Every row comes from one small tree of marks. The marks that hang from a mark follow it in brackets, in alphabetical order. Every link used is in the known rows. Which tree was each row made from?
Known rows
C(H R(M)): [-2.68  0.49  0.97 -2.18 -0.67 -0.37  0.11  1.27  0.47 -0.94 -0.87 -0.64
  2.15  0.64 -0.61  0.28 -0.64 -4.67  2.04  1.71  7.84 -2.85 -1.97 -1.12
  0.06 -0.86]
Z(C(R)): [-0.79 -1.54 -1.35 -1.99 -1.98 -1.27  2.59  1.44 -2.41 -0.85 -2.30  1.63
 -0.99 -1.05 -0.48 -2.82 -1.20 -0.46  0.88  3.41 -0.26 -2.65 -2.44 -1.95
  0.63 -1.61]
F(M(P W)): [-0.35 -0.16 -5.22  1.16  0.17  1.31  1.59 -0.15 -2.69 -1.83  0.29 -0.60
 -2.28  1.88  3.30 -1.68  3.02 -0.29  1.11 -1.90 -2.90  1.49 -0.90 -6.14
  0.65  1.26]
N(M(P W) Y): [ 1.71  0.62 -0.38  1.73 -2.62 -0.21  1.31  1.55 -3.03 -2.67  2.06 -0.65
 -0.52  2.87  4.07 -2.37  3.05 -0.10  1.49 -0.11 -2.07  0.47 -3.05 -2.44
 -2.07  0.94]
G(C(H(R(M(W)))) P): [-2.44 -1.15  2.71  1.54  0.02  0.00  1.09  0.90  2.12 -1.93 -0.03 -1.09
 -1.80 -0.67 -0.51  3.28  1.22 -2.71  1.54  1.76  3.67  5.30  2.73  2.70
  0.56 -0.37]
N(M(P) Y(D(W))): [ 1.51  1.45 -0.17  0.38 -2.58  0.06  3.14  2.26 -0.91 -3.51  3.17 -1.19
  0.32  3.36  0.64 -1.16  0.89 -5.58  1.01 -1.53 -1.35 -3.71  0.20 -1.86
 -2.08  0.02]
N(Y): [ 1.01  0.33 -1.83 -2.03 -3.26  0.70  0.87  2.08 -5.07 -1.51 -0.95  0.13
  1.99 -0.97 -0.16 -2.46  0.63 -2.63  1.40  0.33 -1.70 -2.86 -3.88 -2.09
 -1.83 -0.10]
R(M): [ 0.41 -0.30  0.76 -1.62 -0.97  1.07  0.75  0.34 -3.57 -0.24 -1.63 -1.31
  0.20  0.76 -0.76 -0.61  2.45 -2.29  1.50 -2.47  3.60 -3.26 -3.06 -0.53
  1.19  0.10]
R(M(N)): [ 2.09 -0.89  3.89 -0.97 -1.03 -0.11  0.32 -2.09 -2.67  0.70 -0.77 -1.67
  2.74  1.71 -0.10 -1.29  3.29 -1.74  1.42 -3.05  3.99 -3.44 -2.93 -0.87
  1.03  0.76]
H(R(M)): [ 0.26 -0.23  0.98 -1.83 -0.35  1.46  1.37 -0.10 -0.78 -0.57 -1.62 -1.67
  0.33  0.95 -0.69 -0.59  0.02 -1.88  2.37  1.85  4.01 -3.01 -2.59 -0.31
  0.99 -0.53]
R(M(P)): [ 0.26  0.01 -1.15  0.09 -0.20  2.08  1.72 -0.30 -3.49 -2.19  0.09 -1.31
 -0.80  1.77  0.44 -0.98  4.06 -1.22  1.30 -2.08  3.13 -4.81 -0.60 -0.84
  0.10  0.70]
G(C(H R) P): [-2.91 -0.56 -1.59  0.10 -1.91 -1.18  0.63  0.58  0.00 -3.13 -0.87  0.57
 -1.19 -3.69 -2.45  3.77 -2.13 -5.38  1.33  3.83  3.48  0.60  3.13  1.28
  1.25 -1.18]
H(R): [ 0.35  0.17 -2.59 -2.08 -1.74  0.89  1.82 -0.47 -2.25 -0.91 -2.17 -0.15
 -0.70 -1.29 -0.52 -0.83 -1.59 -2.53  2.20  3.32  1.48 -2.65 -2.30 -1.57
  1.54 -0.58]
R(M(N P W)): [ 1.86 -0.41  2.60  1.85 -0.03 -0.06  1.37 -2.35 -2.50 -0.67  1.34 -1.37
  1.06  2.94  3.67 -1.91  6.62  0.42  1.17 -3.02  1.96  0.29 -1.35 -1.30
 -0.32  1.67]
H(R(M(N))): [ 2.07 -0.95  4.29 -1.13 -0.43  0.18  1.20 -2.41  0.02  0.28 -0.64 -1.80
  2.76  1.84 -0.24 -1.10  0.94 -1.26  2.17  1.23  4.35 -3.17 -2.78 -0.58
  0.78  0.13]
C(G(P) H R(M(N))): [-1.80 -0.55  3.90  3.06 -1.92 -2.68 -0.80 -0.92  2.28 -1.62  0.81 -1.79
  4.01  0.31 -1.78  1.72  0.42 -3.82  0.32  1.91  4.35 -1.96  2.02  0.32
 -0.63 -0.70]
M(P W): [ 0.25  0.50 -4.32  0.88 -1.28  0.56  2.10 -0.42 -4.88 -2.06 -0.21  0.35
 -2.36 -0.22  3.24 -1.54  3.93 -0.87  1.14 -0.93 -1.13  0.81 -0.69 -2.25
  0.39  0.83]
C(G H R): [-3.30  1.14 -2.60 -0.37 -1.89 -1.92 -0.35  1.25 -0.45 -1.30 -1.27  0.32
  2.23 -1.56 -0.26  0.65 -2.55 -6.54  0.93  3.60  0.24 -2.32 -0.49 -1.75
  0.13 -1.60]
Z(C): [-0.24 -1.74 -1.35 -1.60 -2.21 -0.32  2.79  1.76 -4.72 -0.38 -2.31  1.44
 -1.57 -1.19 -0.77 -3.22  1.28 -0.02  0.47 -1.38 -1.17 -3.19 -2.24 -1.83
  0.90 -0.83]
M(N(Y(D))): [ 2.32  0.30  1.25 -1.77 -3.47 -1.09  2.12 -0.08 -1.84 -0.82  1.00 -0.44
  4.67  0.14 -2.78 -2.24  1.97 -1.56  1.39 -1.87  0.46 -2.26 -1.80 -1.74
 -1.87 -0.24]
D(W): [ 0.57  0.46 -2.02 -1.62 -1.79  0.68  1.45  0.69 -4.97 -0.42 -1.94  0.19
 -0.54 -1.02  1.88 -0.52 -0.27 -7.81  0.49 -0.86 -1.72 -2.70 -1.80 -1.90
  1.42 -0.22]
N(M): [ 1.11  0.19  0.00 -0.89 -2.33 -0.68  0.45  0.15 -3.42 -0.53 -1.03 -1.23
 -1.10  0.85  0.14 -0.22 -0.28 -2.63  2.06 -1.40  3.00 -3.51 -3.64 -1.90
  2.45  0.03]
Z(C(G(P) R)): [-1.53 -1.80 -1.68  2.62 -3.31 -2.01  1.88  1.64 -1.35 -2.55 -1.45  0.56
 -1.76 -2.26 -2.07 -0.78 -1.17 -0.44 -0.89  4.29 -4.13 -1.48  1.54 -0.13
  0.03 -1.91]
G(C): [ 0.34 -0.56 -1.56 -1.91 -0.60  0.25  1.10 -0.09 -4.16 -0.81 -2.27  0.41
 -1.64 -2.38 -0.58  1.22  0.67 -4.70  1.28 -0.94 -1.61 -0.76 -1.12  0.64
  2.27 -0.27]

Write each row's tree
[-2.37 -0.44  0.72 -0.50  1.83  1.63  2.03  0.19  1.73 -2.94  0.69 -0.66
 -0.32  1.30 -0.05  1.48  1.54 -4.35  2.24  1.86  3.99 -2.42  2.47  1.53
 -0.06 -0.17]
G(C(H(R(M(P)))))
[-2.86  0.11 -2.89  2.67 -3.31 -1.03 -0.06  1.60 -2.56 -2.36 -0.60 -0.43
  0.15 -3.08 -2.34  1.71 -0.02 -4.55  0.04 -0.50  0.54 -1.95  2.81 -0.48
  0.54 -0.65]
C(G(P) H)
[ 2.56 -0.43  3.75  1.73 -1.06  0.23  1.18 -0.58 -2.35 -1.55  2.40 -1.24
  3.62  3.59  3.91 -3.45  6.64  0.59  0.86 -1.86 -0.88  0.36 -2.50 -1.55
 -3.63  1.53]
R(M(N(Y) P W))
[ 2.21  0.50 -0.43 -0.23 -2.92 -0.34  3.17 -0.73 -1.95 -2.78  2.66 -0.34
  3.74  1.37 -1.65 -2.77  3.60 -0.55  1.38 -1.63 -0.05 -3.63  0.59 -1.93
 -2.95  0.44]
M(N(Y(D)) P)
[ 1.08  0.44 -1.40  1.86 -1.51 -0.57  1.44 -0.41 -3.10 -1.93  0.91 -0.76
 -2.92  2.37  3.90 -0.85  3.00 -0.44  1.58 -1.46  0.87  0.36 -1.61 -2.31
  1.30  0.97]
N(M(P W))
[ 1.44 -0.94 -0.25  0.20 -0.50 -0.95  0.18 -1.79 -2.01  1.06 -0.42 -0.92
  1.07  1.62  2.91 -1.89  2.27 -0.46  1.14 -2.83 -2.16  2.74 -3.42 -6.22
  1.50  1.18]
F(M(N W))
[ 1.62  0.11 -1.09  1.17 -1.17 -0.33  2.67 -0.22  0.49 -2.03  3.38 -1.13
  3.16  3.60  1.16 -3.03  4.21  1.26  1.04 -2.81 -3.85  2.30 -0.40 -6.07
 -2.85  1.25]
F(M(N(Y(D)) P W))
[ 2.39  0.79  0.37  0.04 -2.51 -0.09  3.56 -0.21 -1.86 -2.72  2.88 -0.21
  3.54  1.89  0.66 -2.40  2.91 -5.26  0.36 -1.70 -2.91 -3.33  1.28 -2.02
 -3.16  0.31]
M(N(Y(D(W))) P)
[ 1.81 -0.45  2.89  1.47  0.56  0.18  2.15 -2.84  0.30 -1.00  1.23 -1.54
  0.85  3.39  3.57 -1.83  4.24  0.88  1.83  1.36  2.16  0.83 -0.77 -1.03
 -0.51  1.10]
H(R(M(N P W)))
[-1.35 -1.50  5.16  1.01 -0.64 -1.83  0.02 -1.48  2.30 -1.95  0.61 -1.18
  2.20 -0.47 -2.26  3.37  0.60 -4.18  1.53  1.69  6.53  0.18  2.59  2.25
  0.47 -0.41]
G(C(H R(M(N))) P)
[ 2.18  0.75 -0.06  0.94 -2.57 -1.03  3.15 -0.43 -1.65 -2.25  2.80 -0.11
  2.79  1.51  0.98 -2.77  5.17  0.46  0.94 -1.87 -1.73  1.67  0.11 -2.20
 -3.22  0.80]
M(N(Y(D)) P W)
[-2.87  0.17 -2.47  2.29 -2.89 -0.64  0.60  1.05  0.12 -2.69 -0.60 -0.50
  0.01 -2.86 -2.28  1.79 -2.30 -4.20  0.87  3.90  0.83 -1.72  3.22 -0.22
  0.37 -1.11]
C(G(P) H(R))
[ 1.35  1.29 -0.53  1.36 -2.55 -0.79  2.83  1.75 -0.55 -3.12  3.22 -1.00
 -0.12  3.16  0.98 -1.72  3.36  0.29  1.58 -1.79 -0.33  1.30 -0.93 -1.96
 -2.26  0.33]
N(M(P W) Y(D))
[-3.04 -0.21  2.76 -1.16  1.30 -1.26  0.06  1.35  1.60 -0.52 -0.69 -0.12
  0.68  0.29  1.61  2.21  0.95 -5.33  1.53  1.53  3.13  4.60 -1.16  1.24
  0.35 -0.66]
G(C(H R(M(W))))
[-3.54  0.26  0.58  2.41 -1.98 -1.34 -0.65  1.41  1.51 -2.61  0.04 -1.51
  1.45 -0.59 -2.35  2.27 -0.68 -4.43  0.50  2.57  3.90 -1.73  2.25  0.66
 -0.51 -1.16]
C(G(P) H R(M))
[ 2.21  0.08  2.92  0.18 -1.59  0.30  2.69 -0.54 -0.36 -2.44  3.16 -1.68
  4.68  3.56 -1.89 -2.43  5.37  0.00  1.25 -3.13  2.48 -3.85  0.19 -0.71
 -3.53  0.60]
R(M(N(Y(D)) P))
[-1.51 -1.36  0.41  1.98  0.17 -0.50  2.47  1.43 -0.09 -2.54  0.18 -0.14
 -0.19  2.39  0.47 -2.67  2.11 -0.17 -0.52  2.57 -3.30 -4.23  0.41 -0.15
 -1.49 -1.10]
Z(C(G R(M(P))))
[ 2.75 -0.08  0.16  1.25 -2.44 -0.58  1.63 -0.69 -4.00 -1.86  1.84  0.09
  2.73  1.35  4.11 -3.71  4.92 -0.10  0.87 -0.37 -3.29  0.65 -1.99 -2.77
 -3.17  1.42]
M(N(Y) P W)
[ 2.19  0.31  3.47  1.13 -1.24 -0.29  2.67 -0.19 -0.02 -1.82  3.46 -1.61
  3.98  3.80  0.61 -2.48  6.87  0.98  1.06 -3.42  0.57  1.32 -0.55 -0.92
 -3.79  1.03]
R(M(N(Y(D)) P W))
[-0.68  0.34 -3.16  2.50 -3.13 -1.20  0.31 -0.05 -1.66 -2.77 -1.33 -0.67
 -0.83 -2.76 -1.82  1.69 -1.88 -3.27  0.19  4.54 -1.98 -1.33  1.26 -0.16
  0.76 -1.23]
C(G(P) R)
[-1.51 -1.96  2.36  3.96 -1.68 -2.17  1.42  2.10  0.45 -1.55 -0.61 -0.57
 -1.44  0.21  0.08 -0.66  2.06  1.34 -1.00  2.40 -3.48  3.32  0.61  0.97
 -0.83 -1.45]
Z(C(G(P) R(M(W))))
[ 2.02 -0.77 -1.01  1.61 -1.17  0.17  1.12 -0.45 -1.96 -1.74  2.33 -0.77
  2.70  3.40  4.12 -3.90  4.00  0.59  0.90 -1.31 -5.34  1.46 -2.41 -6.79
 -2.76  1.81]
F(M(N(Y) P W))
[-2.42 -1.29  2.20  0.51 -0.27  0.68  1.12  0.78  1.95 -2.57 -0.36 -1.31
 -0.92 -1.20 -3.04  3.47 -0.20 -3.87  1.86  1.99  5.66 -0.03  3.30  2.83
  0.85 -0.75]
G(C(H(R(M))) P)
[-4.00 -1.03  0.86  1.71  0.25 -1.03  2.19  2.68  1.43 -2.70  0.93  0.33
  1.33  2.18  0.12 -2.10  1.62 -1.96 -0.12  2.15 -0.13 -4.37  1.58 -0.46
 -2.14 -1.45]
Z(C(G H R(M(P))))
[-0.34  0.32 -1.15 -0.34 -0.12  1.15  1.68 -0.72 -1.03 -2.84  0.11 -0.98
 -0.21  1.93  0.72 -0.62  1.56 -1.85  1.66  2.39  4.08 -4.27 -0.68 -1.03
 -0.22 -0.02]
C(R(M(P)))
[-2.80 -0.02 -1.22 -2.55 -0.26 -1.26  0.52  0.72 -0.27 -1.38 -1.53  1.12
  0.49 -2.29 -0.80  2.18 -2.27 -7.05  1.85  3.28  2.40 -0.33  0.00  0.25
  1.31 -1.36]
G(C(H R))
[-2.89  0.71 -2.08 -0.30 -1.48 -0.72  0.46  1.19 -0.18 -1.06 -1.28 -0.20
  1.64 -1.48 -0.61  0.16 -2.42 -5.68  1.38  3.26 -0.27 -2.63  0.13 -1.22
  0.43 -1.30]
C(G H(R))
[-2.83 -1.65  0.98 -0.21  0.28  1.01  3.63  2.16  1.21 -2.39  0.62  0.31
 -0.30  2.38 -0.24 -2.98  1.92  0.15  1.26  1.51  4.47 -4.74  1.41 -0.81
 -1.31 -0.65]
Z(C(H(R(M(P)))))
[-0.67 -1.34  5.92 -1.48  1.22 -0.59  0.72 -1.46  2.43 -0.10 -0.13 -1.19
  3.08  1.00 -0.74  1.28  0.76 -4.82  2.33  0.97  4.89 -0.95  0.09  1.50
  0.83 -0.25]
G(C(H(R(M(N)))))
[ 1.75  0.42 -0.82  0.58 -2.90  0.50  1.33  1.23 -3.22 -3.42  1.87 -0.97
  0.41  2.61  1.43 -2.25  1.60 -1.28  1.80  0.08  0.02 -4.83 -2.46 -2.29
 -1.90  0.70]
N(M(P) Y)
[ 1.93 -0.62  2.17  0.73 -0.31  0.81  1.55 -2.62 -2.83 -1.31  0.96 -1.66
  1.70  2.60  1.05 -1.67  5.14 -0.80  1.34 -2.74  3.68 -4.96 -0.50 -1.18
 -0.13  1.33]
R(M(N P))
[-2.49 -0.50  1.20  0.58  2.13  0.78  2.08  0.41  1.89 -2.15  0.98 -0.45
 -1.05  1.57  2.46  1.28  3.06 -3.32  2.00  1.64  2.25  2.78  1.87  1.43
 -0.25  0.08]
G(C(H(R(M(P W)))))
[-3.93 -0.79 -0.99 -0.21 -1.73 -2.65  1.41  3.01 -0.18 -1.05 -1.50  1.74
  1.61 -1.17 -0.61 -1.77 -1.91 -3.56 -0.20  3.23 -1.99 -2.57 -0.19 -1.46
 -0.46 -2.26]
Z(C(G H R))
[-3.96 -1.33 -1.42  2.35 -3.27 -2.71  1.44  2.94  0.13 -2.63 -0.79  1.14
 -0.19 -2.38 -2.55 -0.13 -1.75 -2.14 -0.71  3.80 -1.02 -1.82  2.81 -0.45
 -0.63 -2.03]
Z(C(G(P) H R))
[ 0.23  0.11 -0.38  0.92  0.57  1.61  2.46 -0.60 -0.64 -1.97  0.39 -1.19
 -1.60  2.48  2.98 -1.27  3.28  0.17  1.92  1.99  1.72  0.66 -0.83 -0.66
 -0.25  0.42]
H(R(M(P W)))
[ 2.67 -0.52  3.50  0.20 -1.02  1.34  2.00 -1.32  0.14 -2.62  2.15 -1.71
  4.18  3.69  1.06 -3.35  2.95  0.00  2.05  2.87  1.28 -4.53 -1.54 -1.11
 -3.65  0.73]
H(R(M(N(Y) P)))
[-3.98 -1.27  2.49 -0.02 -0.49 -2.00  1.00  3.09  1.40 -0.60 -0.86  0.22
  2.15  1.01 -0.95 -1.64 -0.18 -3.09 -0.19  1.76  0.54 -2.91 -0.74 -0.34
 -1.15 -2.09]
Z(C(G H R(M)))
[ 1.78 -0.63  2.40  0.48  0.03  1.18  2.15 -3.12 -0.12 -1.64  0.96 -1.78
  1.65  2.98  1.03 -1.65  2.83 -0.32  2.03  1.71  4.13 -4.61 -0.26 -0.81
  0.10  0.72]
H(R(M(N P)))
